Each row comes from the steps of one path. Every step used is in the known rows, and no mark comes twice. Write the path behind each row, first mark first.
Known rows
B Z M K W D: -2.1	-13.7	25.4	-50.0	-11.1	14.9	-5.2	-21.3	22.2	-28.9	-22.0	-2.8	-21.3	-15.7	12.0	-9.3	-1.9	45.8	0.1	1.3	5.9
D C: -28.9	-43.8	5.4	17.8	19.4	-33.9	0.8	23.1	15.6	25.7	8.3	32.8	-7.9	21.6	-11.2	11.0	8.1	-24.4	-0.5	29.3	-9.8
B Z M K: -1.0	-35.9	13.6	-35.7	-32.3	-5.5	-3.2	7.3	13.9	-13.8	-31.5	14.2	-2.4	-16.5	12.8	12.9	-3.4	35.2	-1.7	-4.6	8.9
E C D: 17.1	4.1	-21.5	28.1	24.8	-28.0	-13.6	-23.1	-9.7	4.2	3.0	19.7	-26.5	-22.2	-16.2	46.8	27.4	5.9	-34.3	44.8	23.7
D C K M: -17.1	-28.4	20.4	5.1	18.6	-21.2	-24.0	56.3	7.1	42.6	10.7	23.6	14.8	34.8	1.1	3.7	5.8	-24.1	31.8	-4.3	0.9
M K W E C D: 18.4	-23.4	-2.4	1.5	-19.2	-29.2	13.5	-73.6	2.8	-32.8	-12.1	-39.6	-43.2	-9.8	-0.9	7.3	22.5	7.9	-15.3	21.8	11.7
B Z M: -0.2	-11.5	22.3	-32.1	1.8	-2.0	-3.5	20.0	18.8	-5.6	-5.4	32.9	-3.7	-21.7	5.6	4.6	-9.9	27.0	-17.1	11.3	4.8
K C D: 27.8	-5.7	-2.4	30.3	17.4	-0.6	-23.2	-19.4	5.7	11.0	16.6	23.2	3.3	-19.4	-6.4	22.2	-12.6	-12.3	-49.8	27.8	25.8
W K M: -26.0	-20.9	17.2	18.1	12.8	9.9	16.0	8.6	-20.8	5.8	-16.2	2.4	-24.5	-18.7	-5.6	-1.4	-12.5	-21.2	8.2	-27.7	-21.7
D C K M Z: -11.0	-31.5	10.1	-2.2	5.3	-26.1	-28.6	59.3	7.5	26.5	-14.0	14.8	13.8	40.3	-10.7	-6.4	1.1	-22.3	38.8	9.6	-4.9
C K: -8.9	-22.5	10.1	-3.4	40.3	-10.9	-30.9	44.1	-1.3	8.9	15.1	11.2	6.2	12.7	6.1	-4.8	-2.0	8.8	0.0	4.9	21.6
B Z M K W: 7.8	-23.1	34.1	-48.9	-29.3	-11.8	16.7	-22.1	17.2	-21.1	-32.6	-5.5	-3.4	-10.3	18.4	2.3	-8.0	33.4	2.8	-12.2	1.5
B Z M K C: 20.7	-32.2	17.2	-24.7	-29.1	5.2	-2.8	-9.5	26.2	-8.5	-22.2	16.9	5.4	-21.6	7.5	17.8	-17.1	26.9	-11.7	-7.7	13.8
B Z: 9.3	-16.6	-6.8	-22.7	0.1	-2.9	2.5	26.4	13.0	11.1	14.5	30.2	-2.6	-11.6	-25.0	-6.7	-4.9	4.3	-3.4	13.1	12.9
M Z B: -22.4	-28.3	3.9	2.6	19.1	-23.0	-2.0	11.0	12.5	-33.8	-49.1	-8.5	-1.8	7.0	-5.2	8.8	9.9	17.1	-14.6	7.6	-0.1
W K M Z: -22.4	-26.5	6.9	9.5	-2.8	2.7	12.2	12.3	-24.2	-11.4	-44.9	-7.3	-24.4	-14.7	-17.8	-14.1	-18.0	-15.3	18.5	-13.3	-27.6
W D: -28.4	-7.7	-13.6	8.5	55.5	17.0	-26.3	21.1	0.4	-10.0	14.1	18.6	-34.7	-12.8	-14.8	-5.2	6.5	12.5	-22.6	35.7	15.5
D C K: -21.3	-47.4	18.9	5.3	26.6	-25.0	-32.6	46.4	19.5	32.4	23.8	29.5	5.9	36.7	-0.6	-2.4	8.6	-16.0	17.8	20.6	1.0
B Z M K C D: 34.1	-28.6	13.2	-19.3	-41.6	11.4	-27.5	-23.5	24.4	-7.7	-18.9	21.5	4.8	-27.2	13.5	22.0	-9.6	26.5	-24.3	6.7	19.4

Which path is each row?
7.2	-27.8	0.1	-2.3	-5.1	-36.4	35.6	-58.4	3.5	-33.4	-17.1	-43.3	-42.1	-6.3	-7.6	1.9	15.3	8.3	-3.3	7.7	4.6 | M K W E C
-4.9	-0.6	-13.5	-2.0	4.6	-24.0	8.8	37.3	-23.9	-3.6	-47.4	-5.9	2.1	1.2	-17.4	5.7	-10.7	-8.4	5.3	1.4	3.0 | K M Z
2.3	-6.6	34.9	-22.0	39.9	-20.4	-5.4	9.8	3.5	2.3	17.3	-12.9	7.2	19.9	15.0	-18.7	-8.9	7.9	2.3	-3.3	13.1 | C K W
-11.8	-32.6	39.2	-9.2	26.3	-33.8	-9.6	16.7	24.7	25.1	23.8	8.3	5.5	43.6	6.1	-13.2	3.1	-13.3	21.7	12.1	-7.7 | D C K W
11.6	19.3	8.7	-4.1	66.9	-6.9	-17.8	-9.7	3.4	-10.1	24.3	-8.5	-29.3	-3.0	-14.7	3.3	19.3	24.5	-1.1	24.6	19.8 | E C K W D
1.5	-13.7	35.1	-24.1	33.3	-9.7	-7.3	2.5	19.4	-16.1	34.9	-23.5	-15.0	15.7	7.8	-44.0	-7.2	3.2	-5.0	9.4	4.3 | C K W E
-10.4	-32.9	31.4	-43.8	-20.3	5.6	-9.2	-19.2	39.9	-11.5	-14.5	11.2	-21.8	2.6	7.8	-7.6	5.6	29.7	16.3	12.5	-9.4 | B Z M K W D C
15.2	-0.1	-14.6	0.0	16.7	-11.6	-13.9	22.0	2.9	-20.6	-4.9	-16.2	-30.7	-5.4	-31.0	-12.3	8.5	0.4	5.0	23.4	9.5 | W E C K M Z
21.8	12.9	10.7	4.1	18.6	-26.0	15.7	-62.9	12.2	-25.0	22.2	-21.4	-45.7	-17.4	-11.7	-5.5	14.9	-1.6	-37.3	42.8	3.2 | K W E C D
-2.2	-1.3	10.9	-4.3	31.3	-7.0	-23.0	56.6	-14.7	20.4	2.7	4.7	15.1	12.2	7.5	3.5	-5.4	-2.0	15.9	-21.8	22.5 | C K M
-27.1	-14.1	6.5	5.7	44.3	19.9	-52.9	55.2	12.8	25.0	23.5	26.5	-13.6	20.6	-10.6	-10.5	12.3	-7.9	24.3	16.9	6.1 | W D C K M
-6.6	3.6	27.3	-21.5	61.0	11.4	-30.2	12.2	7.9	-8.9	30.3	-8.4	-12.9	12.4	4.7	-31.5	-0.7	19.4	2.3	12.2	14.9 | C K W D
7.2	-2.8	0.0	2.5	20.5	-7.3	-15.4	12.0	17.2	-33.9	-16.8	-25.3	-22.5	-2.5	-18.2	-1.0	25.8	10.8	1.4	0.5	5.4 | W E C K M Z B
-25.5	-9.9	22.7	-4.0	43.7	-10.1	1.7	-13.3	21.9	3.5	19.9	5.9	-31.7	18.3	-10.8	-18.0	7.0	-6.0	-1.0	35.6	-14.2 | K W D C
-31.7	-32.6	4.8	4.8	50.8	14.7	-57.5	44.9	25.6	15.5	36.7	31.6	-21.7	24.0	-12.2	-16.5	14.4	1.5	12.0	39.6	5.6 | W D C K
